Each row was made from one path, in order. Every step used is in the known rows, and no mark comes twice. Write each row's path.
Known rows:
repi, nize, seraro, fakig, lolo, nifi, fofu, kilobe: [ 11 -10 -39  20   2  -3  10   9  -7   9  18   4  -9   6   3 -36 -21  26
  25  24  -6  -5 -15  18  -3   5  20  26  25  21   2 -62  10 -13 -13]
fofu, nifi, lolo: [  4  -2 -36  -1   3   8  12  -7  19  -6 -15   6  -8 -11 -20 -23 -19  13
 -23   9  -4  -2 -14  44   0   8  17  13   6  10  -4  -5   9  -3   5]
muped, godop, fakig, rini, nobunam: [ -8  -1 -20 -11   8  21 -10   1 -31  16  11   8   4  18 -13   3  21  -9
  27   8  10   1 -20  19   2  -3 -34 -26 -22 -16 -15 -11   7   5  -9]
rini, nobunam: [  2  -7  -5  -5   1   7   1  -3 -40  -9   5  -2  -1  19  -7   1  12   0
  22   6   4  -7   3   5   1  -1 -22 -14   9  -7  -3  -4  -6  -8  -8]
nofar, fakig, lolo, nifi: [ -6 -20 -52   2  15   4   3   6  35   3  11  20   5 -15  -3 -30 -23  16
  26   1  -8  -9 -24  24  -8  -5  20  23 -30  14  34 -15  -4  -5  10]
bovula, gufa, dipo, fakig, rini, nobunam: [ -5 -16 -24   0  -2  15 -22   8 -31   9   1   4   4  28   1  -7  23   7
  36   8   8 -23 -25  34 -10 -14  -9 -14 -20 -14  -6  -8   1   0 -17]
fakig, godop, muped: [ -6  13 -18   6  12  -2 -15  -1  -3  14  15  10   2  12  -4   3   0   0
 -32  -2  12   3  -7   8   8 -13  -9 -12  -3  11  -9   2  15   8   1]
nobunam, rini: [  0   0 -26 -11 -13   5  -9   8 -20   7   1  -1   1  -6  -3  -2   0   0
   9   2   6  -2  -3   0   2   3 -43   7 -12   1  -1   6   2   2  -8]
repi, nize: [  5  -4  10  11  -2   2   1   2 -25  -4  14  -6   1  17   0  -2  -1   0
 -18   6  -1   7  -3   2   1   8  -2   6  16   4 -17  -9   4  -5  -1]
dipo, gufa: [  1   4  12  -7  -2   2   1   5   7 -11   4  -1   3   7  -5  -9  21   8
  -7  -1   0 -12   7  17  -7   6  21   3 -11  -1   5  -2   5   9   8]
dipo, fakig, seraro: [ -9  -4   6 -11   2   5  -8   2  34   3   3   4   7 -11   1   7  10  14
  11   1  -1  -8 -14   1 -15 -14  19  -6  -6 -10 -15 -19  16   4  -2]
dipo, fakig: [  3  -5  -8 -10  -1   0  -6   8  22  -1  -8   0   3   2  -5   2  25  12
  16   1  -4  -3  -7   7 -11  -8  18  -4   2 -14 -14  -8   1   3   1]
seraro, nize: [  9  -9   4  11   0   6   3  -1 -36   0   1 -11  -7   4   0 -11  27  -8
  -1   0   1  -5   3  11   9   4   1   6  26  -1  -9  -1   1 -16  -4]
kilobe, fofu: [  4  11   1  -6  -1   1  13   6 -23  11   7  10   0   6   7  -1 -19   6
  -5  -1  -1  -4   3  -5  15  -4 -22   9 -14  -4  -3  16   4  -2   1]
kilobe, fofu, nifi: [  1  14 -37   1   9   9  10   3  -9  15   0  16  -2  10 -14  -4 -14  11
  12   2  -2   4  -5  33  14   0 -19  19 -16   3   0  10   9 -10 -13]
nofar, fakig: [ -1 -11 -26  -2   8   0  -1   7   6  -7   0  -1   9 -15  -5  -8  -2  13
  31   5  -1   1  -6   9  -5  -5   3   3  -7   0  12  -9   1   3  11]
godop, fakig, rini, nobunam: [ 12  -3  -7  -6   4  16 -10  -3 -31   5  17   4   7  27 -10  -4  17  -2
  41   9  12   1 -21   4   0  -4 -43 -23   2 -12 -12 -19  -3   2  -7]
nifi, lolo, fakig, dipo: [  6 -18 -21  13   5  -4 -11   3  15  30  11  12   0  -7  -4 -13 -30  16
 -15  -2   0 -15 -30  20  -3   2  35  15  13   2  -7  12  -2  -7  33]
nize, seraro: [ -9   7 -11  -4  -7  -6  -1   0 -18   3  -6   0  -6 -10  -1  14 -10   3
  12   3   0  -2   0  -9   4  -1  -4  -5   1  -1   2 -21   8  -3 -17]
fofu, kilobe: [  7  -3 -13   4   6  -1  -1  -1  -6  -9   4  -1  -5   7  -3  -8  -2   7
  34  15  -1   7   1   7  -5   6  -2  10  19   1   2 -29  12  -8  -7]
gufa, dipo: [ -6   1  -1  13   2  -6 -21  -2  -8  15  -5  13  -5   6  11   8 -13  -2
  -4  -4  -3  -7  -4   4   4  -4  24  10   0  -3   5   8   1  -2  -5]
tagu, muped, godop: [-26   7 -26   4   7   1 -10   8 -22  19  -1   6   0  -2  -4   3 -15  -3
 -20   0  -1  -4  -7  27   4   4   0   3 -30  -4  -3  24  22   7   0]
nize, seraro, fakig, lolo, nifi, fofu: [  0  -4 -36   9  -4  -3  11   8  18  24   4  11  -5 -15   8 -28 -22  19
   0   5  -5 -19 -15  11   1  -7  24  13  -7  19  13 -26  -5  -1  -5]
nobunam, rini, fakig, lolo, nifi, fofu: [  1  -8 -66  -2 -13   9   3   7  23  12  14  15   5  -6   7 -29 -18   7
 -27   3  -2 -20 -22  13  -3   2 -17  24 -30  16   2 -17  -9   4  -6]
repi, nize, seraro, fakig, lolo: [ 21 -18   2   3   5   2  15   6 -33   1  13   0  -8  -8  -4 -13 -21  28
  21   9  -2  -5 -17 -14  -7   5  20   3   2  14  -4 -27  11  -3  -5]
muped, godop, fakig, dipo: [-14   6 -14   1  18   1 -22   4   8  38  18  10  -2   3 -12  17  -1  -4
 -15  -7   5   0 -14  26  -3   1  30   4   0  -8 -14   7  12   7  10]
nobunam, rini, fakig, godop, muped: [  3   7 -53 -11   3   8 -20  -1 -15   7  17   7   8  10 -14   3   6  10
 -34  -2  16   1 -15  -1   4  -6 -44  -3 -28   7 -22  -2  12  11 -10]
repi, nize, seraro, fakig, nofar: [ -6 -20  10  16  -3   2  -6   8 -29   4  15  -7  -1   7  -6  -2  -5  22
  65   8   1  -2  -4 -11  -3   0  11 -10  10 -12 -15 -20  -5  -1  -8]
repi, nize, seraro, fakig, rini, nobunam: [  7 -15  -2   1  -1  17  -3   2 -81   9  14  -8   2  20 -11  -9   9  15
  52  16  10  -4 -20  -5   5  -1 -38 -20   0   0 -16 -25   1 -12 -21]
fakig, lolo, nifi, fofu: [ -8  -2 -32  13  -5  -1   8   5  36  17  12  17  -1  -3  17 -29 -24  -1
 -26   3  -6 -19 -13  21   0  -3  19  16  -8  18  15 -13  -6   1   5]
nobunam, rini, fakig: [ 12  -9 -44 -20 -11  12  -6   1 -16  -8   3  -3   8  -2 -13   0  10  11
  -1   0   4  -3 -11 -10  -4   8 -43  11 -29  -4 -15  -7  -4   4 -15]
gufa, dipo, fakig, nofar: [-22 -17  -3  15  -3  -2 -32   9  19  11   4  15   2  13  11  10   3   7
  58  -1  -5 -12  -9   8 -11 -13  39  -7  -1 -30 -11  -1  -7   5   1]
nofar, fakig, dipo, gufa: [-10  -8 -10   0  12   1 -16  11   5   6  21   3   9  -2  -8  -8   2  18
  14  -2   4 -20  -5  30 -14   2  41  15  -9   3  14   4   7   6  25]
muped, godop, fakig, rini: [-12   6 -16  -7   8  15 -13   4   9  28   7  10   6  -1  -7   2  10 -10
   5   2   7   8 -25  14   2  -2 -13 -14 -35 -10 -14  -9  15  14  -2]
nize, seraro, fakig, godop: [ -2  -1  -7  -5  10   2   0   4 -12  20  -2   1  -6 -11 -14  -1   4  15
  25  -1   8  -7  -4 -17   5 -15  28  -1 -25  11  -5  -5   5   3  -8]

Write each row's path:
[  6   7 -35  -6   2   9  22  -2   1   3 -10  14  -8  -6 -14 -24 -34  18
 -27   9  -5  -5 -12  40  12   5  -1  20  -5   7  -6   7  12  -5   5]
kilobe, fofu, nifi, lolo
[  4  10 -20   2  13  -4 -12   1 -20  20   7   4  -2   1 -14   2   2  22
  -3   1  14   3  -9  -1   9 -15  -1 -14  -2  11 -10 -10  15   6  -8]
nize, seraro, fakig, godop, muped
[ -9   1  12   1   5   0 -16   6  -1  12  21   4   2  10  -4  -2   4   7
 -11  -6   5 -20  -1  24  -9   6  39  13  -3   3   5  12   6   3  15]
fakig, dipo, gufa
[ -2 -18  -7   6   9  11  -1   0 -17  -2  10  -8   4 -19   0 -12  13   5
  19   4   3 -11  -7  12   0  -7   7   7  13   1  -2 -19  16 -11   2]
nofar, fakig, seraro, nize
[  0  -6 -23 -16  -4  10 -20   7 -12   5  23   2   9  10 -15  -2  13  16
 -13  -5   8 -23 -10  16 -12  12   5  21 -27   0  -8   6   3   6   3]
nobunam, rini, fakig, dipo, gufa
[ 20  -7 -51   4   5   5  15   5  16  18  -9  19  -1  -4 -18 -26 -25  27
  -2   6  -7  -3 -28  40  11   2   1  22 -10  -1  -7   6   4  -9  17]
kilobe, fofu, nifi, lolo, fakig
[  1  -6  -5   0  -2   9  -6   5 -25  24  -1  -1   4 -13  -5  -9  -2  17
  45   6   8  -3 -23 -14   4  -7 -16 -12 -24   4  -2 -17   5  -1 -14]
nize, seraro, fakig, rini
[ -1  -7  -5 -11   4  12  -1 -11  16 -10  12   2  11 -10  -4   7  -5  13
 -12  -1   2  -8 -15 -16 -11  -3  -1   2 -26  -3 -15 -24   9   3 -11]
rini, fakig, seraro
[-16  -1 -14   1   9   0 -26   7  19  24  -3  18  -3   8   3   8  12   1
   4  -5   1 -14 -10   5  -3 -22  56   7 -25  -4 -13   9   7   6  -1]
gufa, dipo, fakig, godop
[ -1 -10 -24   7  11   2  -7   6  21  25   7  13   3   3  -7  -4   4   1
  12  -6   4  -5 -16  -3   3 -14  22   5 -31   4  -4   9  -2   1  14]
lolo, fakig, godop
[ 17 -16  -5  -5   6   1  14   5 -16   4   3   4  -9 -20  -4 -12 -20  28
  34   5  -1 -10 -16 -15  -7  -1  23  -3  -9  12   7 -22   8   0  -3]
nize, seraro, fakig, lolo
[  6 -16 -49  11   2  15  -4   1  23  24  -3  16   6  -8 -14 -30 -18  13
  15   9   1  -2 -46  36   2   1  -9   5 -24   6  -5  -8   5  -6  12]
fofu, nifi, lolo, fakig, rini
[ 17 -19 -41 -19  -6  14   6   2 -11 -11  15   9   3  -9  -4 -10 -15  14
   1   2   2 -11 -23 -15 -13  11 -24  10 -36   7  -6 -13   5   5  -6]
nobunam, rini, fakig, lolo
[  3 -12  -9  -7  -1  15  -4   1 -63  12   4  -3   2   7 -11  -7   9  15
  63  12  11  -9 -17  -7   4  -7 -37 -24 -11  -3  -5 -19  -2  -9 -20]
nize, seraro, fakig, rini, nobunam
[ -9 -12 -14  -1  -1  13 -27   3 -34  15   3  13   5  25   3   1  17   2
  45   8   4 -14 -24  13  -2 -13 -13 -18 -10 -16 -12  -6   0  -6 -12]
gufa, dipo, fakig, rini, nobunam
[  2 -12  -6   7   6   3  -8   0  29  18  10  10   9 -11   2   1  -9  13
  16  -2   1  -5 -23  -3  -6  -9   4   1 -12  -5  -3 -13   7  -3   7]
lolo, fakig, seraro
[  4 -15 -11   1   6  -1 -11   7  16   8   1  21  -5  -2  12  -2 -12  14
  13   0  -8 -16 -23   6 -15  -7  49   6  -8  -5  -1  -7  10   3   5]
gufa, dipo, fakig, lolo
[  4  -7   0  -2  15   7   1   4   2  17   3   1  -1  -2 -12 -13  10  14
  14  -3   8  -6  -3  -9   2 -15  32   3 -27  12  -7  12  -2   5   5]
seraro, fakig, godop
[  1  -2   9  -2   6  -2 -13   9 -18  19  13  -2  -2  -1 -14  -4   9  29
  17  -3   6 -21  -3  15  -8   3  46  10  -1   3   3  -2   6   1   5]
nize, seraro, fakig, dipo, gufa
[  2  -6   6   9   3   2 -13   3  24  -1  19   6   4  16  -4   4   3   3
  53   1   3   4  -7  -1  -9  -3   5 -12  14 -25 -11 -15  -9  14   8]
godop, fakig, nofar
[ -1  -9  14   9   3  11  -1  -6 -23   4  10  -7  -3  -7   4  -6  15  -5
  -5   0   4 -11  -4   5   4  -3   4   5  18   0 -11 -13  14 -14  -8]
fakig, seraro, nize
[  5 -11 -35  10  10   4 -11   5  27  19  10  14   1   4 -24 -23  -5  26
  -9   0  -1 -20 -25  63  -9  10  53  25  -2   5   1   6   8  -4  28]
fofu, nifi, lolo, fakig, dipo, gufa
[-10 -13 -27   1   4  12 -10   7   0   9   8   5  15 -15   2 -14  -9   5
  41   7   6  -1 -25   4  -2  -8 -21  -6 -31   4   9 -10   6   4   7]
nofar, fakig, rini
[  4 -17 -64 -13  -1  14  -2   2  17   2  14  19   5  -4 -10 -23 -13  15
   0  -3  -3 -11 -28   9  -6   6 -17  29 -48  10  12 -12  -8  -5 -11]
nobunam, rini, fakig, lolo, nifi
[  1 -12   8   1   3  11  -5   1  -6   4   4  -7  -1  -6   1  -4  35   5
   8   1   0 -13  -9  12  -4 -10  19   1  20 -11 -22 -19  16 -12  -6]
dipo, fakig, seraro, nize
[ -1 -13 -63  14   8  -1   6  10  32   0  15  13   1  -7   9 -39 -25  16
  32  20  -7  -9 -15  32 -10  -1  17  27   9  18  22 -49   7  -5   6]
nofar, fakig, lolo, nifi, fofu, kilobe
[ 17 -20 -20 -10   5  10  14  -4   6 -18  14   9   2  -4  -2  -9 -15  14
  -8   1  -4  -9 -21 -14 -14   8  10   5 -26   6  -5 -18   3   4   0]
rini, fakig, lolo
[  0  -7 -25 -20  -7  16  -9  -4   1  -4  12   1  11 -14  -6   5  -4  13
  -5   0   7  -9 -17 -16  -9   0 -35   8 -35  -2 -16 -18  11   5 -17]
nobunam, rini, fakig, seraro
[ -7 -18 -29  -5   5  18  -7   4 -40  -1  12   2  13   7  -5 -12   3   3
  58  13   9  -8 -20   9  -1  -7 -42 -19 -18  -2   5 -13  -2  -5  -1]
nofar, fakig, rini, nobunam
[ 13 -21 -31  17   9  15   4  -5   4  12  -1   2  -4 -13 -16 -26   6  14
  -2   6  -2 -11 -27  44   4   1  19  17  19   2 -14 -18  15 -21   5]
fofu, nifi, lolo, fakig, seraro, nize
[  9  -8 -50   6   1  16   6   5   7  32   1  23   7  -4  -9 -31 -31  18
  10   9   0  -4 -44  32  13  -2 -26  12 -34   3  -7   4   8  -8  12]
kilobe, fofu, nifi, lolo, fakig, rini
[ 14  -4 -30   0  14   2   1   0  45   9  16  23   0   6  -7 -21 -10  10
   7  -3  -5   0 -25  18  -6  -1  17  20 -10   5  16 -21  -6   1   5]
godop, fakig, lolo, nifi
[  8 -13  -6   4   3  -1  -9   7  19  16  14  10   3   0  -9 -21  -6  22
 -20  -3   0 -25 -19  34 -10   8  52  17   1   1  -1   9   3   2  37]
nifi, lolo, fakig, dipo, gufa
[ 21 -18 -21   3  -2  -2   8   2  24   6  -9   6   1 -12  -6 -23 -14  19
 -12   4  -6  -6 -23  14  -1   3  16   6   3  -3  -6  -3  -4  -1  27]
nifi, lolo, fakig
[ -6  -6 -39   6  -4  -1   4  11  52  17   7  17   2  -3  13 -27  -6   9
 -14   3  -9 -20 -18  26  -8  -9  30  13  -7   9   4 -19  -5   3   6]
dipo, fakig, lolo, nifi, fofu
[ -2 -23  11  12   3   6  -5   7   4   4  10  -2   3   3  -4 -12   2  19
  69   1   3  -4  -2  -6  -6  -5  15 -11  -3 -14  -5   1 -15   5   7]
seraro, fakig, nofar
[  1  -6  -4  -7   5   7 -13   1   0  -1  23   3   8  13 -12   0  13  16
 -19  -7   3 -21  -7  16 -14  10  36  15 -18  -1  -8   1   1   4   9]
rini, fakig, dipo, gufa
[  9 -19 -22   6  -5  10  -3   3  14  21   0  11   8 -12   1 -28 -18  10
   2   7   2  -7 -41   8   2  -1 -11  -3 -22   2  -7  -4   1   0  21]
nifi, lolo, fakig, rini
[ 14 -13 -39  16   7   0  10   7  24   9  13   9  -5   1   4 -44 -15  24
  28  18  -5  -8 -13  23  -7   1  24  25  13  18  12 -41   1  -7   0]
seraro, fakig, lolo, nifi, fofu, kilobe
[  2 -11 -53   7  14   8   2   1  36  20  -5  17  -3  -6 -23 -22 -12  12
  -6   2   1  -7 -27  33   3  -8  35  15 -26  13  -8   5   6  -2  17]
fofu, nifi, lolo, fakig, godop
[  5  -3 -53   2  13   9  11   5  20  28   0  25  -4  -2 -18 -23 -24  16
 -10   1   0  -9 -25  29  14 -11  19  22 -37  10 -10  15   8  -4  18]
kilobe, fofu, nifi, lolo, fakig, godop
[-13   8 -30  14  -8  -3  -1   5  32  21   3   8   3   3  12 -20  -6  -4
 -28   1  -4 -11  -3  25   7  -6   7  16  -1  10   7  -8 -13  -1   0]
lolo, nifi, fofu
